Every row comes from one small tree of marks. The marks that hang from a mark follow it in brackets, in alphabetical order. Every link used is in the known rows. Which tree was each row made from?
(in the rows, 128 means zero)
Known rows:
varal{fuzun{rumat tubeluf tudu{sunup{tiro}}}}: [129 165 104 108 119  87 151 105 111  99 118 131 138 160  99 152 189 195
 115 137 133 135 117 153 102]
rumat{fuzun{tubeluf varal} sunup{tiro{sikele} tudu}}: [112 151 133 104 105 122 172 128 118 102 125 158 149 140 113 150 151 178
 127 127 164 168  97 137 184]
libadof{sunup{rumat tiro{sikele} tudu{fuzun{tubeluf}}}}: [ 83 161 152  91  82 135 197 102 146 100  85 168 155 104 137 143 139 133
 159 138 206 180  94 133 252]
sikele{tiro}: [110 128 118 106 135 153 141 125 120 126 140 164 134 143 132 131 131 126
 150 123 132 143 120 126 129]
varal{fuzun{tudu}}: [125 141 115 118 148 115 155 124 119 129 113 146 140 165 107 139 155 151
 137 140 142 133 136 139 104]
libadof{sunup}: [102 132 111 109 136 138 153 120 136 119 113 141 150 139 105 145 121 129
 164 131 163 147 123 126 161]
tiro{sunup{rumat}}: [ 85 133 139 101 121 153 152 137 129 126 111 156 129 118 118 140 110  98
 168 120 144 146 116 119 168]
fuzun{rumat tubeluf tudu}: [125 156 121 120 141 112 161 117 125 113 108 101 117 143 122 144 182 164
 119 122 131 125 125 128  98]
libadof{sunup{tiro{sikele}}}: [ 92 124 117 105 126 141 147  94 140  98 115 194 148 125 114 141 116 148
 170 136 174 139 101 148 201]
tiro{sikele sunup{rumat tudu}}: [ 77 138 152  95 105 165 162 129 135 123 102 175 132 102 143 136 109  86
 172 131 173 147 103 118 195]
tudu{fuzun}: [103 142 131 112 126 136 163 124 136 130 134 132 144 149 117 145 134 141
 147 133 138 165 127 120 151]
varal{fuzun{rumat{sunup} tubeluf}}: [144 155 113 123 134 102 149 132 112 120 127 115 143 169 101 151 184 171
 115 111 133 159 126 125  90]
sunup{libadof rumat{fuzun} tiro}: [ 66 154 136  92 119 136 181 133 130 120 113 193 157 125 103 151  81 137
 149 138 158 161 118 138 221]
tiro{sikele sunup{libadof rumat{fuzun{tubeluf}} tudu}}: [ 60 158 157  96 105 159 182 146 127 120 110 190 137  98 142 143 116 108
 146 122 156 178  91 116 214]
varal{fuzun{rumat{sunup} tubeluf tudu}}: [146 167 116 122 140  93 153 120 114 123 116 104 131 172 106 155 202 182
 108 131 137 137 132 133  76]
sikele{tiro{sunup}}: [ 91 122 127 101 130 161 125 133 112 122 139 178 118 127 136 135 128 114
 159 118 117 140 109 121 137]
fuzun{rumat{sunup{tiro}} tubeluf tudu}: [125 166 122 108 127 105 149 103 128 105 110 112 128 150  96 163 177 190
 117 133 148 121 116 142 121]
fuzun{tubeluf tudu{sunup{libadof rumat tiro}}}: [ 91 169 124  84 109 120 165 116 136 110 116 145 158 125  88 154 140 149
 139 151 152 148  98 162 169]
varal{fuzun{rumat{sunup{libadof}}}}: [117 156 116 108 142 113 146 146 116 132 134 141 157 161  96 156 144 156
 126 142 138 151 130 138 116]
rumat{sunup{libadof}}: [102 144 122 101 139 142 141 140 136 135 144 139 163 150  85 159 117 136
 145 141 144 155 117 135 141]
varal{fuzun{rumat{sunup} tudu}}: [136 162 113 113 145 100 147 117 119 133 116 115 134 172 108 158 173 172
 122 153 145 121 143 135  87]
tiro{sikele sunup{rumat tudu{fuzun{tubeluf varal}}}}: [ 94 149 164  99  93 139 186 148 121 115 107 142 127  98 157 129 165 115
 148 125 155 182  95 123 200]
tudu{fuzun{tubeluf varal} sunup{libadof tiro}}: [100 153 123  91 103 109 163 144 119 104 150 135 165 135  89 150 160 176
 128 141 121 189  92 158 174]

Which tree is each row?
[ 66 164 122  82 104 134 170 122 133 122 133 180 170 133  94 163  83 141
 150 154 152 164 109 144 208]
tudu{sunup{libadof rumat{fuzun} tiro}}
[108 163 120  92 104 118 164  99 137 107 111 129 147 135  95 150 151 154
 140 140 158 142 105 151 153]
fuzun{tubeluf tudu{sunup{rumat tiro}}}
[ 76 163 124  94 101 137 171 110 134 108 141 194 161 122 112 153 117 156
 139 136 148 177  88 151 206]
tudu{sunup{libadof rumat{fuzun{tubeluf}} tiro{sikele}}}
[ 88 159 109  87 124 108 164 132 117 117 135 155 154 142  92 161 128 184
 131 173 130 140 113 164 165]
rumat{fuzun{tudu{sunup{libadof tiro}} varal}}
[ 94 164 134  84  93 112 178 145 124 109 134 134 168 119  99 147 150 156
 134 144 139 190  96 158 199]
tudu{fuzun{tubeluf varal} sunup{libadof rumat tiro}}
[103 147 132  91 108 137 151 120 135 115 113 144 160 148  84 159 110 139
 153 139 181 146 113 129 173]
rumat{sunup{tiro tudu}}
[136 146 117 125 145 108 161 128 115 119 114 133 137 161 105 135 183 160
 123 120 132 150 125 139  94]
varal{fuzun{tubeluf tudu}}
[107 143 116  92 104 114 156 125 122 110 144 131 157 147  99 150 143 171
 145 153 134 165 111 150 168]
tudu{fuzun{varal} sunup{tiro}}
[103 155 153  91 101 126 200 153 129 131  99 113 152 122 135 136 133 113
 150 148 174 172 128 122 193]
sunup{rumat tudu{fuzun{varal}}}
[100 171 112  94 118 106 152 113 127 101 126 128 142 135  95 160 164 182
 119 147 131 132 102 159 133]
fuzun{rumat tubeluf tudu{sunup{libadof tiro}}}
[104 169 119  91 112 104 167 123 120 112 115 161 166 140  85 149 154 158
 130 149 151 158 104 169 155]
varal{fuzun{tubeluf tudu{sunup{libadof rumat tiro}}}}
[113 165 146  93 107 121 179 168 124 127 130 100 166 138 101 154 166 150
 124 142 150 193 106 130 163]
rumat{sunup{libadof tudu{fuzun{tubeluf varal}}}}
[ 61 163 155  84 101 162 178 158 111 127 113 186 134 102 148 142 119  98
 141 119 144 179  99 109 200]
sikele{tiro{sunup{libadof rumat{fuzun{tubeluf}} tudu}}}
[ 61 147 156  76 106 170 158 158 119 131 111 187 138  95 144 136 101  73
 164 138 157 154 103 123 197]
sikele{tiro{sunup{libadof rumat tudu}}}
[114 159 155  98  98 119 205 156 124 122  98 101 150 122 133 132 161 126
 137 124 165 187 118 120 183]
sunup{rumat tudu{fuzun{tubeluf varal}}}
[123 162 118 107 140 118 146 109 133 132 117  98 127 158 111 162 158 163
 130 153 146 110 136 130 100]
fuzun{rumat{sunup} tudu}
[ 74 160 112  93 121 133 154  95 136 116 146 195 151 140 108 164 116 177
 140 175 141 136 102 162 177]
rumat{fuzun{tudu{sunup{libadof tiro{sikele}}}}}
[ 63 150 153  77 107 152 179 177 101 133 112 186 135  98 155 136 106  98
 150 144 145 164 110 122 210]
sikele{tiro{sunup{libadof rumat{fuzun{varal}} tudu}}}
[ 95 154 162  94  93 130 190 166 117 120  96 116 133 106 136 135 158 112
 144 122 151 185 106 113 191]
tiro{sunup{rumat tudu{fuzun{tubeluf varal}}}}
[ 62 147 154  87 111 150 183 164 116 127 110 190 139  95 149 139 104 107
 155 146 156 163 102 129 223]
tiro{sikele sunup{libadof rumat{fuzun{varal}} tudu}}
[ 76 137 139  94 122 147 162 121 139 112 121 209 157 109 115 136  98 124
 160 139 166 148  99 159 216]
sunup{libadof rumat tiro{sikele}}
[116 145 113  99 114 119 157 134 125 127 152 106 154 151 112 148 151 156
 143 152 125 170 121 136 136]
tudu{fuzun{varal} sunup}
[ 64 153 152  83 110 140 187 179 112 130 100 163 144 102 127 146  98 102
 152 142 153 168 115 120 212]
tiro{sunup{libadof rumat{fuzun{varal}} tudu}}
[126 150 115 107 110 114 162 137 121 117 152  94 150 150 109 144 180 165
 129 131 117 186 109 134 126]
tudu{fuzun{tubeluf varal} sunup}
[114 165 122 107 143 109 170 151 116 130 135 114 144 151  96 160 168 181
 110 146 125 156 119 142 128]
rumat{fuzun{tubeluf tudu varal} sunup{libadof}}
[ 59 159 143  87 129 155 162 136 115 140 119 195 118 111 149 147 114 115
 146 154 130 136 116 129 179]
sikele{tiro{sunup{libadof rumat{fuzun{tudu}}}}}
[ 67 153 143  96 117 158 162 151 108 126 130 193 128 108 143 140 127 114
 139 113 119 174 100 119 183]
sikele{tiro{sunup{libadof rumat{fuzun{tubeluf}}}}}
[ 60 163 148  82 103 139 195 141 132 121  96 187 165 118 108 153  74 121
 152 145 183 165 116 129 238]
sunup{libadof rumat{fuzun} tiro tudu}
